Each row comes from the steps of one path. Every step used is in the known rows, and no mark comes twice. Write the path behind each row, first mark first.
Known rows:
kipego -> soga: [-0.12 -1.38  4.09 -1.28  1.20 -1.32 -0.09  0.82  1.78 -0.44  1.48 -0.12
 -1.14 -0.64  1.96 -2.03 -2.35  1.29 -1.28 -1.43 -0.77  2.21  0.12 -1.53]
gufab -> pataku: [-1.71  1.89  1.21  0.37  1.13 -0.95  1.46 -0.48  3.38  1.33  0.51  0.03
 -0.12 -0.77  0.82 -1.40 -0.11  1.05 -1.14 -0.67  0.36  2.79  1.98 -0.26]
vozu -> gufab -> pataku -> febo -> badeb: [-3.50  2.09  3.86 -0.34  0.87 -1.31  1.84 -4.15  1.00 -2.17 -2.80  0.59
  0.59  2.27 -1.85 -0.51  2.89  2.50 -1.90 -0.84  1.15  5.34  0.09 -0.72]
febo -> badeb: [-0.72 -1.23  2.10  0.12 -0.34 -0.77  1.14  0.80 -0.91 -2.79 -0.82 -0.06
  0.53  0.27  0.14 -0.44  1.18  1.08 -0.89 -3.68  0.10  1.96  0.78  0.03]
vozu -> badeb -> febo: [ 0.58 -0.29 -2.49  0.72 -1.73 -3.46  0.04  1.03  0.45 -3.09  0.88  1.79
  0.11  0.48  1.29 -1.37  1.30 -0.94 -0.88 -3.14 -0.84  1.28 -0.03 -0.69]
febo -> badeb -> vozu -> gufab: [ 0.06 -2.75  1.73  0.24 -0.58 -2.26  2.27 -1.61 -0.55 -3.97 -1.16 -0.71
  1.64  1.01 -0.09  0.80  4.30  3.06 -1.15 -3.88  0.41  0.15  0.48 -0.80]
badeb -> vozu: [ 1.99 -1.08 -0.35 -0.29  0.21 -2.12  1.60  0.94  1.60 -2.98  2.38 -1.39
  0.66 -0.06  1.28 -0.74  1.31  2.51 -0.05 -2.24  0.42 -0.01  1.54 -0.52]
fesi -> pataku: [-1.57  1.28  1.41 -1.00  0.32 -1.43  1.15 -1.38  3.08 -0.94 -0.65  1.44
 -0.54 -0.85  0.58 -1.34  1.04  1.66 -1.84 -0.26 -0.17  2.65  0.37 -0.65]
febo -> badeb -> vozu: [ 0.87 -2.69  1.20  0.51 -0.15 -2.07  2.22  0.76 -0.30 -4.93  0.34 -1.84
  1.42  0.40  0.14  0.64  1.75  2.63 -0.31 -4.01  1.25  0.11  1.12 -0.30]
kipego -> soga -> vozu -> badeb -> febo: [ 1.02 -0.09  1.29 -0.60 -0.45 -3.39 -1.78 -0.54  1.19 -3.48  0.90  1.69
 -1.67  0.03  0.47 -0.78 -1.35 -0.74 -1.27 -2.89  0.85  0.85 -1.28 -0.16]
badeb -> vozu -> fesi -> pataku -> febo: [-0.98  1.73  1.94 -3.21 -0.01 -3.17  2.69 -5.23  2.77 -6.01 -1.68 -0.10
 -0.34  2.25 -1.48 -0.55  4.00  3.64 -2.40  0.94  1.15  2.70 -0.63  0.32]
vozu -> gufab: [-0.72 -0.44  1.23 -0.64 -0.15 -1.20  0.81 -1.39  0.80 -0.49 -0.29  1.59
  0.20  0.70  0.60 -1.42  3.15  2.07 -1.18 -1.55 -1.40  2.29  0.55 -0.72]
gufab -> fesi -> pataku -> febo -> badeb -> vozu -> kipego: [-3.02  2.86  5.03 -1.32 -0.61 -3.41  3.49 -4.13  0.56 -4.77 -2.32 -2.07
  0.26  1.21 -2.07 -0.86  2.22  4.74 -1.88  1.24  0.08  3.46  0.30 -0.09]
kipego -> soga -> vozu -> gufab -> fesi: [-1.92  1.47  6.62 -0.92 -0.02 -2.54 -0.19 -2.04  1.58  0.91 -0.04  0.83
 -2.24  0.28 -0.21 -1.17 -0.83  1.96 -1.30 -0.09 -1.63  0.99  0.23 -0.12]
gufab -> pataku -> febo: [-1.68  4.22  1.73 -1.07  1.57 -1.01  1.51 -1.52  2.99 -0.97  0.73  0.02
 -0.29  1.22 -0.35 -2.07 -0.08  1.99 -0.88  0.65  0.98  5.06  1.14 -0.25]
badeb -> febo: [ 1.60 -0.36 -0.61  0.89 -1.18 -1.16 -0.39  0.96  0.43 -1.91  0.74  0.60
  0.93 -0.50  1.49 -1.27  0.49  1.73 -0.90 -2.28 -0.77  0.23  1.12  0.23]
soga -> vozu -> pataku -> febo -> badeb: [-0.51  1.30  3.44 -1.35  0.22 -1.05 -0.65 -3.42 -1.42 -7.26 -1.17  2.14
 -1.52  2.37 -3.51 -1.20  3.14  3.73 -1.39 -0.85  1.82  3.46 -0.87  2.57]
kipego -> soga -> vozu: [ 0.59  0.12  4.21 -1.88  1.25 -0.95 -1.38 -0.43  1.98 -1.42  1.15  0.68
 -1.78 -0.37  0.24 -1.18 -1.89  1.44 -1.08 -1.56  0.93  1.22 -0.16  0.50]
gufab -> fesi -> pataku -> vozu -> kipego -> soga: [-4.52  3.08  8.34 -2.56 -0.93 -2.32  0.73 -3.90  1.94  1.59 -0.17  0.38
 -2.68  0.27 -1.85 -2.14 -2.22  3.09 -2.30  3.20 -2.50  3.29  0.53 -0.22]
gufab -> fesi -> pataku -> febo: [-3.33  5.21  3.38 -1.31 -0.40 -2.47  2.08 -1.56  2.59 -1.61 -0.31  0.69
 -1.38  0.97 -1.18 -2.18 -0.26  2.45 -1.31  2.63 -1.20  4.65  0.19 -0.71]
kipego -> soga -> vozu -> fesi: [-0.48 -0.16  5.46 -2.53  0.46 -1.43 -0.63 -3.22  1.57 -1.97 -1.11  0.77
 -2.05  0.53 -0.34 -0.61  0.32  1.27 -2.26 -1.38  0.38  0.69 -0.71  1.87]
soga -> vozu -> fesi -> pataku -> febo -> badeb: [-3.13  3.36  4.79 -3.23 -0.18 -1.53  0.83 -6.68  0.75 -6.76 -4.95  2.08
 -1.24  2.51 -4.36  0.86  4.17  2.48 -3.11 -0.62  2.34  3.68 -1.62  2.65]

Write each row's path:
[-0.79  2.63  1.77 -0.99  1.24 -2.62  2.25 -3.90  3.23 -2.19  0.46 -0.58
  0.71  1.86 -0.70 -0.90  3.19  3.81 -1.07  0.54  1.46  3.29  0.97 -1.20]
badeb -> vozu -> gufab -> pataku -> febo
[ 0.18  1.47  2.05 -2.16  0.01 -0.71 -0.61 -2.78  0.80 -1.16 -0.02  1.02
 -0.50 -0.42 -0.72 -1.57  2.78  2.75 -1.02 -0.95  0.12  1.37  0.58  2.46]
soga -> vozu -> kipego
[ 1.56 -2.17  0.80  0.19  0.02 -2.75  1.18 -0.74  0.97 -4.16  2.00 -0.49
 -0.19 -0.15  0.98 -1.74  2.96  3.92 -0.70 -0.82 -0.36 -0.05  0.85  0.05]
badeb -> vozu -> pataku
[-1.50  1.13  3.56 -2.61  0.41 -2.47  2.54 -4.93  0.62 -6.49 -2.52 -1.10
  0.93  1.17 -2.06 -0.59  3.51  4.72 -2.29 -0.02  1.55  4.12 -0.77 -0.29]
fesi -> pataku -> febo -> badeb -> vozu -> kipego
[-0.86 -0.17  1.81 -1.69 -0.48 -3.19  2.90 -4.17  3.09 -3.88 -1.81 -0.22
  0.28  0.18  0.05 -0.02  3.82  2.68 -2.42 -0.30  0.38  0.39  0.24  0.42]
badeb -> vozu -> fesi -> pataku
[-1.81  0.88  2.33 -2.46 -1.81 -1.12  0.52 -2.62 -0.03 -1.82  0.29  1.52
 -0.81  2.75 -2.15 -0.73  2.88  1.62 -1.05 -1.03 -0.70  0.83  1.38  2.41]
pataku -> vozu -> fesi
[-2.63  2.72  3.99 -0.31 -0.58 -3.60  3.77 -1.79  1.01 -5.53 -1.06 -1.54
  0.08  1.64 -1.78 -0.02  0.69  3.55 -1.20  0.17  0.44  2.74  0.32 -0.92]
gufab -> fesi -> pataku -> febo -> badeb -> vozu
[-1.89 -0.90  2.78  1.22  0.60 -2.52  2.91 -3.00  1.50 -1.94 -1.78 -1.25
  1.62  0.47 -0.25  0.74  3.34  2.72 -1.65 -2.49  1.54  1.23  1.38 -0.96]
febo -> badeb -> vozu -> gufab -> pataku
[-0.39  0.90  1.86 -2.02 -0.49 -0.96  0.06 -3.28  1.04 -2.75 -1.02  1.59
 -1.03  1.12 -1.24 -0.09  3.31  1.33 -1.31 -1.71  0.33  0.17  0.35  3.58]
soga -> vozu -> fesi
[-2.22  3.64  3.33 -1.39 -0.68 -4.46  3.12 -3.95  2.71 -3.08 -0.64 -0.03
 -0.13  1.94 -1.07 -0.89  2.71  4.31 -1.60  2.20 -0.74  2.88  0.22 -1.75]
badeb -> vozu -> gufab -> fesi -> pataku -> febo
[-3.63  1.87  4.44 -2.59 -0.30 -1.72  2.18 -5.34  0.49 -5.76 -4.87  1.35
 -0.43  2.56 -2.40  0.06  3.62  2.19 -3.28 -0.53  0.71  4.77 -1.47  0.63]
vozu -> fesi -> pataku -> febo -> badeb
[ 0.88 -0.19  1.24 -1.14  0.33 -2.18  2.09 -0.29 -0.64 -7.03  0.40 -1.81
  1.03  2.28 -0.99  0.01  1.91  3.39 -0.51 -2.73  2.09  2.43  0.18 -0.53]
pataku -> febo -> badeb -> vozu
[-2.56  2.72  2.16 -2.14 -1.38 -0.94  0.51 -2.29  2.35 -1.30  0.37  2.66
 -1.32  1.03 -2.26 -0.85  1.03  1.90 -1.51  0.19  0.18  2.44  0.86  0.34]
fesi -> pataku -> vozu
[-3.58  6.25  4.47 -2.03 -0.73 -2.79  0.88 -5.34  2.42 -1.97 -2.09  2.75
 -1.89  2.02 -3.28 -1.10  2.51  3.16 -1.94  2.56 -0.45  3.71 -0.47  0.68]
soga -> vozu -> gufab -> fesi -> pataku -> febo
[-1.84  0.68  3.05 -1.87  0.10 -2.84  2.76 -5.06  0.88 -6.41 -2.98  0.28
  0.83  2.24 -2.25  0.65  4.47  4.10 -2.25 -0.74  1.74  3.69 -1.10 -1.58]
fesi -> pataku -> febo -> badeb -> vozu -> gufab
[ 0.14 -0.85  5.04 -1.36  0.95 -1.46 -1.83 -2.22  1.43 -2.56  0.73  1.76
 -2.98 -0.54 -0.21 -1.96 -0.27  2.59 -1.81 -0.26  0.25  1.46 -0.63  0.90]
kipego -> soga -> vozu -> pataku
[-3.65  4.13  0.75  0.48 -3.73 -4.72  0.98 -1.36  1.32 -1.91  0.54  2.74
 -1.51  1.60 -2.46 -0.92  0.31 -0.27 -1.25  0.23 -2.01  1.12  0.66 -0.17]
gufab -> fesi -> pataku -> vozu -> badeb -> febo
[-0.77  0.05  7.00 -1.88  1.21 -1.33 -1.51 -3.68 -0.78 -6.42 -1.08  1.33
 -2.52  1.71 -2.50 -1.01  0.14  3.46 -2.09 -0.54  1.78  3.85 -2.07  1.20]
kipego -> soga -> vozu -> pataku -> febo -> badeb
[-0.30 -3.05  2.38 -0.70 -0.77 -2.45  2.82 -2.11 -0.66 -5.53 -1.71 -1.82
  1.36  1.38 -0.27  1.11  3.90  2.48 -1.46 -3.83  0.64 -0.83  0.57  1.11]
febo -> badeb -> vozu -> fesi
[ 1.41 -0.04  0.62 -1.36  0.31 -2.67  0.96 -1.74  0.43 -6.30  2.05 -0.33
 -0.56  1.78 -0.36 -2.20  2.96  4.85 -0.69  0.56  0.68  2.27  0.19 -0.20]
badeb -> vozu -> pataku -> febo
[ 0.47 -3.42  1.99  0.93 -0.37 -2.51  1.65 -1.04 -0.87 -6.31  0.14 -0.74
  0.51  0.28 -0.13 -0.40  3.33  3.76 -1.16 -2.53  0.69 -0.01  0.55  0.12]
febo -> badeb -> vozu -> pataku
[-2.51  3.37  1.80 -0.49 -0.34 -0.83  0.81 -1.27  2.58  1.07  1.73  0.95
 -0.68  1.34 -1.81 -1.20  0.05  1.75 -0.41 -0.04  0.60  2.18  2.53  0.80]
gufab -> pataku -> vozu
[-3.71  5.17  7.82 -2.54  0.42 -3.02  0.14 -5.65  3.11 -1.34 -1.84  1.85
 -3.02  1.40 -2.34 -1.26 -0.56  3.11 -2.59  2.94 -0.46  4.24 -1.59 -0.79]
kipego -> soga -> vozu -> gufab -> fesi -> pataku -> febo
[-2.13  1.79  5.87 -1.07  1.97 -1.72 -0.50 -4.48  3.98  1.34 -1.04  1.33
 -1.57 -0.48 -0.26 -0.65 -0.27  1.68 -2.32 -0.11  1.04  2.32 -0.08  0.05]
kipego -> soga -> vozu -> gufab -> pataku
